Known rows, with every step that occurs
daro-butu: -.13	-.01	-.28	.23	-.14	.00	-.11	-.12	-.27	.08	-.11	.04	-.21	-.18	-.02	.16	-.01	.09	-.05	-.17	-.02	.08	.11	-.04	-.06	-.14	.41	.04
guku-zozafu-vefat: .10	.11	-.39	-.09	.10	-.07	-.01	-.24	-.19	.17	-.16	-.17	.05	-.16	.12	.01	-.06	.40	.20	-.18	.24	-.01	.18	-.05	.03	.12	.16	.10
kisu-vefat-butu: .08	.09	-.28	.06	-.13	-.17	-.21	-.32	-.21	.08	-.16	-.15	-.17	-.08	-.02	.00	-.10	-.04	-.02	-.13	.00	-.05	-.03	.08	-.15	-.12	.35	.13
butu-guku-zozafu-toze: .02	.11	-.55	-.07	.22	.02	-.05	-.31	-.21	.25	-.11	-.18	-.13	-.15	.31	.03	.07	.08	.21	-.29	.07	-.15	.23	-.12	-.11	.11	.30	.07
guku-nogu-daro-zozafu: -.20	-.22	-.23	.26	.15	-.26	.04	-.07	-.24	-.12	-.13	-.11	.12	-.15	-.06	.32	.05	.13	.09	.02	.03	-.05	.07	-.03	-.15	.13	.17	-.05
toze-zozafu-vefat-kisu: .06	-.06	-.23	.06	-.16	-.06	-.21	-.25	-.20	.22	-.11	-.26	-.02	-.11	.09	.07	-.23	.38	.06	-.13	.30	-.01	.09	-.22	-.21	-.18	.07	.06
zozafu-guku: -.21	.03	-.33	.15	-.05	-.03	-.03	-.14	-.25	.25	-.20	-.06	-.07	-.02	.09	-.01	-.01	.19	.06	-.24	.18	-.06	.12	-.22	.14	-.27	.30	.14
daro-zozafu-vefat: -.04	-.07	-.27	.01	-.03	-.16	-.01	-.15	-.22	.05	-.07	-.16	-.07	-.26	.02	.15	.02	.23	.03	-.10	.19	-.10	-.05	.07	-.01	.02	.21	-.08
nogu-toze-zozafu: .12	-.01	-.33	-.01	.08	.00	-.18	-.23	-.32	.33	-.19	-.26	-.16	-.03	-.14	-.04	-.03	.27	-.02	-.13	.03	-.10	-.01	-.04	-.25	-.24	.32	.23
kisu-vefat-nogu-daro-zozafu: -.29	-.05	-.21	.25	.04	-.28	-.12	-.22	-.33	-.24	-.10	-.06	-.06	-.14	.00	.08	-.05	-.04	.06	.12	-.14	-.08	.00	.16	-.13	.11	.12	.00
butu-guku-zozafu: -.14	.08	-.51	.01	.14	.01	-.06	-.23	-.15	.28	-.15	-.16	-.08	-.12	.20	-.07	.05	.03	.21	-.26	.06	-.11	.23	-.13	-.07	.20	.28	.09
vefat-nogu-daro-zozafu-guku-butu: -.53	-.27	-.18	.35	.03	-.28	.00	-.07	-.32	-.05	-.04	.00	.17	-.02	.04	.15	-.14	.04	.06	-.04	-.15	-.03	-.07	-.09	.05	.00	.18	.03
vefat-butu-guku-zozafu-toze: .12	-.01	-.48	-.06	.04	-.06	-.15	-.35	-.10	.29	-.04	-.23	-.04	-.13	.24	.03	-.07	.01	.07	-.33	.00	-.16	.08	-.09	-.24	.04	.28	.04
guku-zozafu-vefat-butu: .18	.03	-.35	-.11	-.03	-.12	-.08	-.28	-.11	.20	-.10	-.23	.11	-.15	.09	.02	-.17	.33	.10	-.22	.19	-.02	.06	-.02	-.08	.08	.16	.07
daro-butu-guku-zozafu-toze: -.02	.08	-.47	.06	.08	.08	-.08	-.24	-.25	.18	-.08	-.03	-.27	-.26	.27	.18	.04	.00	.08	-.26	-.04	-.02	.19	-.10	-.16	.05	.43	-.01
butu-guku-nogu: -.12	-.04	-.48	.05	.08	.01	-.04	-.17	-.13	.20	-.18	-.19	.02	-.17	.15	.08	.14	-.04	.09	-.25	.07	-.14	.22	-.20	-.23	.04	.39	.01
bosub-kisu-mobo: -.35	-.06	-.56	.46	-.21	-.19	-.06	-.36	-.27	.26	-.26	-.14	-.01	-.09	-.13	.01	.11	-.04	.08	-.20	.04	-.04	-.05	-.11	-.02	.04	.20	.15
toze-zozafu-guku-nogu-daro-butu: -.18	-.16	-.29	.37	-.02	-.06	-.14	-.16	-.24	.19	-.15	-.14	-.05	-.06	.03	.23	-.17	.24	-.02	.01	.08	.11	.06	-.33	-.11	-.24	.19	.15
daro-nogu: -.19	.20	-.43	.01	.00	-.10	.14	-.12	-.26	.03	-.10	-.10	-.05	-.09	-.10	.17	-.08	.21	-.06	-.20	-.04	-.03	.04	-.04	-.02	-.04	.26	.12
vefat-butu: .00	-.10	-.29	.11	-.18	-.13	-.18	-.24	-.12	.19	-.07	-.17	.02	-.06	-.05	.00	-.11	.10	-.06	-.23	.02	-.07	-.01	-.03	-.14	-.14	.27	.09
vefat-butu-guku: -.11	-.10	-.41	.08	-.20	-.05	-.20	-.25	-.07	.29	-.04	-.25	-.06	-.11	.08	-.04	-.07	-.13	-.02	-.31	.00	-.16	.07	-.13	-.21	-.07	.35	.01
bosub-kisu: -.17	-.15	-.53	.25	-.18	-.08	-.05	-.31	-.26	.19	-.22	-.13	-.10	-.12	-.04	-.04	.10	.03	.04	-.20	.04	.03	.12	-.09	-.05	-.12	.25	.20
kisu-vefat-butu-guku-nogu-daro: -.07	-.03	-.35	.16	-.06	-.17	-.17	-.27	-.18	.01	-.15	-.29	-.09	-.12	.07	.13	-.08	-.25	.07	-.12	-.05	-.11	.12	-.09	-.31	.02	.36	.01
kisu-vefat-nogu-daro: -.24	.01	-.26	.25	-.01	-.18	-.17	-.25	-.34	-.19	-.14	-.11	-.05	-.06	.00	-.01	-.08	.00	.10	.06	-.11	-.05	.16	.04	-.11	.00	.16	.08
toze-zozafu: -.01	-.06	-.37	.15	-.01	-.06	-.23	-.30	-.17	.28	-.11	-.22	-.10	-.03	-.03	-.06	-.10	.32	.01	-.05	.11	.01	.02	-.11	-.09	-.14	.13	.24
guku-nogu-daro-zozafu-vefat-kisu-bosub: -.22	-.25	-.10	.22	-.03	-.24	.12	.02	-.25	-.11	-.21	-.20	.25	-.28	.02	.53	.03	.23	.08	-.05	.22	.03	.08	-.03	-.21	.02	.07	-.29
toze-zozafu-guku: -.11	-.03	-.36	.18	-.03	-.03	-.19	-.26	-.20	.39	-.16	-.19	-.11	.02	.06	-.07	-.13	.31	.00	-.10	.18	.00	.00	-.26	.04	-.30	.15	.27
toze-nogu-daro-zozafu-vefat-kisu-bosub: -.20	-.37	-.15	.26	-.24	-.23	.12	.00	-.23	-.23	-.02	-.19	.27	-.36	-.01	.32	-.05	.11	.03	-.06	.29	-.04	.14	.06	-.17	.01	-.09	-.28
butu-guku-nogu-daro-zozafu: -.32	-.20	-.37	.23	.11	-.14	.01	-.09	-.18	.02	-.10	-.21	.01	-.19	.08	.23	.09	-.11	.13	-.09	.00	-.15	.16	-.15	-.22	.18	.28	-.12
nogu-daro-butu-guku: -.41	-.14	-.34	.41	-.17	.00	-.13	-.09	-.29	.01	-.03	-.14	-.26	-.15	.03	.18	-.07	-.16	.09	-.13	-.07	-.01	.31	-.22	-.10	-.03	.38	-.07
nogu-toze: .04	.04	-.29	-.03	.07	.00	-.05	-.12	-.36	.20	-.22	-.15	-.12	-.07	-.12	.01	.08	.15	.03	-.24	.01	-.15	.10	.00	-.17	-.19	.46	.11

Rows
.07	-.03	-.51	.05	.02	.06	-.03	-.23	-.20	.06	.00	-.02	-.12	-.35	.27	.14	.04	-.06	.04	-.25	.03	-.05	.23	-.06	-.24	.08	.32	-.03 -> daro-butu-guku-zozafu-toze-nogu
-.18	-.16	-.25	.35	-.01	-.10	-.02	-.06	-.28	-.10	-.14	-.05	.01	-.16	-.04	.36	-.02	.11	.04	-.04	-.02	.08	.22	-.16	-.18	-.03	.31	-.03 -> guku-nogu-daro-butu
-.02	-.01	-.30	.02	.10	-.04	-.09	-.17	-.37	.46	-.23	-.19	-.14	.08	-.05	.02	-.12	.21	.01	-.22	.02	-.03	-.11	-.20	-.07	-.37	.49	.32 -> nogu-toze-zozafu-guku-butu
.04	-.25	-.41	.12	-.14	-.10	-.25	-.31	-.05	.24	.00	-.52	.06	-.15	.06	.11	-.26	.15	.01	-.07	.15	-.08	.08	-.29	-.35	-.08	.11	.02 -> toze-zozafu-vefat-butu-guku-nogu-daro
-.11	.03	-.51	-.08	.06	.02	-.07	-.26	-.12	.20	-.09	-.24	.11	-.22	.27	-.10	-.03	.12	.18	-.22	.08	-.15	.22	-.12	-.15	.21	.17	-.02 -> butu-guku-zozafu-vefat-nogu
.13	-.19	-.34	.03	.08	-.19	.04	-.22	-.23	-.11	.04	-.04	.01	-.31	.09	.18	.12	.13	-.04	-.10	.12	-.17	-.04	.15	-.16	.00	.13	-.04 -> daro-zozafu-toze-nogu
-.19	-.05	-.41	.27	.05	-.01	-.08	-.20	-.33	.01	-.01	-.11	-.25	-.18	.19	.25	-.07	-.03	.17	-.14	-.06	-.01	.31	-.18	-.12	.07	.31	-.05 -> nogu-daro-butu-guku-zozafu-toze
.18	.11	-.42	-.06	.27	-.08	-.02	-.32	-.27	.14	-.14	-.07	-.05	-.10	.20	.09	.03	.36	.18	-.19	.10	-.04	.15	-.02	-.03	.04	.19	.16 -> guku-zozafu-toze
-.02	-.05	-.37	.14	.08	-.05	-.12	-.23	-.16	.34	-.22	-.19	.04	-.03	.08	.06	-.07	.35	-.01	-.08	.19	.02	-.01	-.28	-.09	-.24	.16	.25 -> toze-zozafu-guku-nogu
-.13	-.28	-.33	.30	-.12	-.15	-.01	-.13	-.22	-.18	.02	-.15	.14	-.14	-.06	.01	-.06	.06	.08	-.06	.15	-.09	.31	-.07	-.10	.00	.05	.05 -> toze-nogu-daro
.03	-.07	-.33	.09	.07	-.25	-.12	-.31	-.22	-.08	-.08	-.26	-.16	-.22	.15	.31	-.03	-.24	.03	-.08	-.07	-.18	-.04	.03	-.36	.05	.34	-.10 -> kisu-vefat-butu-guku-nogu-daro-zozafu-toze
.21	-.04	-.33	-.05	.22	-.03	-.09	-.19	-.26	.26	-.27	-.24	.04	-.09	-.10	.12	.04	.30	-.02	-.10	.04	-.07	.00	-.08	-.38	-.15	.33	.18 -> guku-nogu-toze-zozafu
-.41	-.13	-.27	.32	-.04	-.22	.01	-.08	-.21	.02	-.13	-.25	.17	-.24	.11	.39	-.01	-.12	.20	-.16	.17	-.21	.08	-.26	-.29	.27	.18	-.32 -> butu-guku-nogu-daro-zozafu-vefat-kisu-mobo
.03	-.06	-.30	.03	.14	-.17	-.02	-.23	-.29	.03	-.05	-.05	-.15	-.20	.10	.23	.10	.19	.01	-.12	.06	-.13	-.08	.11	-.07	-.04	.24	-.02 -> daro-zozafu-toze
-.15	-.04	-.40	.17	-.05	.07	-.07	-.11	-.18	.14	-.14	-.04	-.14	-.27	.13	.24	.09	-.11	-.02	-.23	-.04	-.01	.18	-.17	-.26	-.01	.51	-.07 -> daro-butu-guku-nogu
-.08	.08	-.45	.04	-.07	.08	-.07	-.19	-.19	.20	-.09	-.12	-.20	-.30	.21	.12	-.03	.03	.10	-.25	.07	.01	.22	-.13	-.11	.10	.40	-.06 -> daro-butu-guku-zozafu-vefat
-.17	-.06	-.35	.19	.01	-.10	-.13	-.25	-.24	.42	-.15	-.15	-.09	.09	.07	.00	-.20	.26	.05	-.16	.09	.08	-.10	-.29	.11	-.29	.32	.35 -> toze-zozafu-guku-butu
.10	-.04	-.41	-.02	-.03	.13	-.14	-.16	-.23	.28	-.15	-.27	-.19	-.32	.06	.23	.00	.04	-.07	-.19	.02	-.05	.08	-.20	-.44	-.15	.51	-.04 -> daro-butu-guku-nogu-toze-zozafu-vefat
-.13	.19	-.40	-.08	.11	-.08	.14	-.10	-.39	.33	-.17	-.19	-.12	.05	-.14	.19	-.22	.24	-.09	-.25	-.11	.00	-.20	-.16	-.08	-.30	.46	.31 -> daro-nogu-toze-zozafu-guku-butu
.03	-.17	-.34	-.06	-.07	-.16	-.04	-.18	-.05	.13	-.04	-.28	.08	-.33	.10	.23	-.01	.00	-.04	-.20	.11	-.18	-.12	-.01	-.30	.09	.28	-.19 -> daro-zozafu-vefat-butu-guku-nogu
.03	-.11	-.37	.04	-.09	-.04	-.24	-.34	-.14	.19	-.04	-.30	.08	-.15	.05	-.09	-.19	.42	-.03	.00	.12	-.04	.01	-.11	-.17	-.12	.00	.13 -> toze-zozafu-vefat-nogu
.06	-.23	-.34	.26	-.10	-.09	-.03	-.19	-.32	-.23	.08	-.06	-.06	-.25	.07	.25	-.05	.07	-.01	-.09	.07	-.04	.27	-.06	-.18	-.15	.18	-.02 -> zozafu-toze-nogu-daro-butu
-.25	-.28	-.39	.37	-.23	-.04	-.05	-.08	-.21	-.15	.08	-.11	-.03	-.27	.03	.11	-.05	-.20	.02	-.11	.03	-.07	.35	-.14	-.20	.02	.23	-.07 -> toze-nogu-daro-butu-guku
-.48	-.20	-.19	.37	.03	-.28	.06	-.03	-.35	.04	-.08	-.05	-.05	.01	-.01	.26	-.11	.03	.14	-.08	.00	.00	-.03	-.15	.18	-.05	.31	.06 -> nogu-daro-zozafu-guku-butu
-.20	-.25	-.49	.29	-.15	-.28	-.08	-.35	-.21	.00	-.19	-.26	-.12	-.24	.01	.19	.04	-.40	.02	-.08	-.13	-.05	-.05	.00	-.36	.09	.28	.01 -> bosub-kisu-vefat-butu-guku-nogu-daro-zozafu
-.01	.07	-.48	-.20	.13	.06	-.04	-.21	-.22	.24	-.15	-.27	.06	-.22	.19	-.09	.01	.10	.15	-.27	.02	-.22	.20	-.07	-.27	.14	.29	-.02 -> butu-guku-zozafu-vefat-nogu-toze
-.15	-.23	-.38	.19	-.10	-.13	-.13	-.19	-.08	.12	-.06	-.31	.10	-.10	.05	.14	-.08	-.14	.03	-.21	-.02	-.14	.16	-.22	-.33	.01	.29	-.05 -> vefat-butu-guku-nogu-daro
-.38	-.20	-.22	.40	-.15	-.09	-.15	-.11	-.30	-.15	-.01	.00	.04	-.13	-.03	.12	-.12	.06	-.03	-.01	-.19	.03	.19	-.07	-.15	-.03	.17	-.04 -> vefat-nogu-daro-butu
.21	-.10	-.68	.03	-.13	-.15	-.08	-.53	-.18	.08	-.13	-.23	-.09	-.28	.21	-.04	.03	-.28	.04	-.24	.00	-.08	.07	.04	-.35	.05	.21	.16 -> bosub-kisu-vefat-butu-guku-zozafu-toze-nogu
-.26	-.10	-.28	.27	.05	-.11	.03	-.07	-.26	.08	-.22	-.12	.11	-.01	.07	.19	-.01	.18	.11	-.12	.16	-.02	.21	-.32	.02	-.18	.23	.08 -> zozafu-guku-nogu-daro
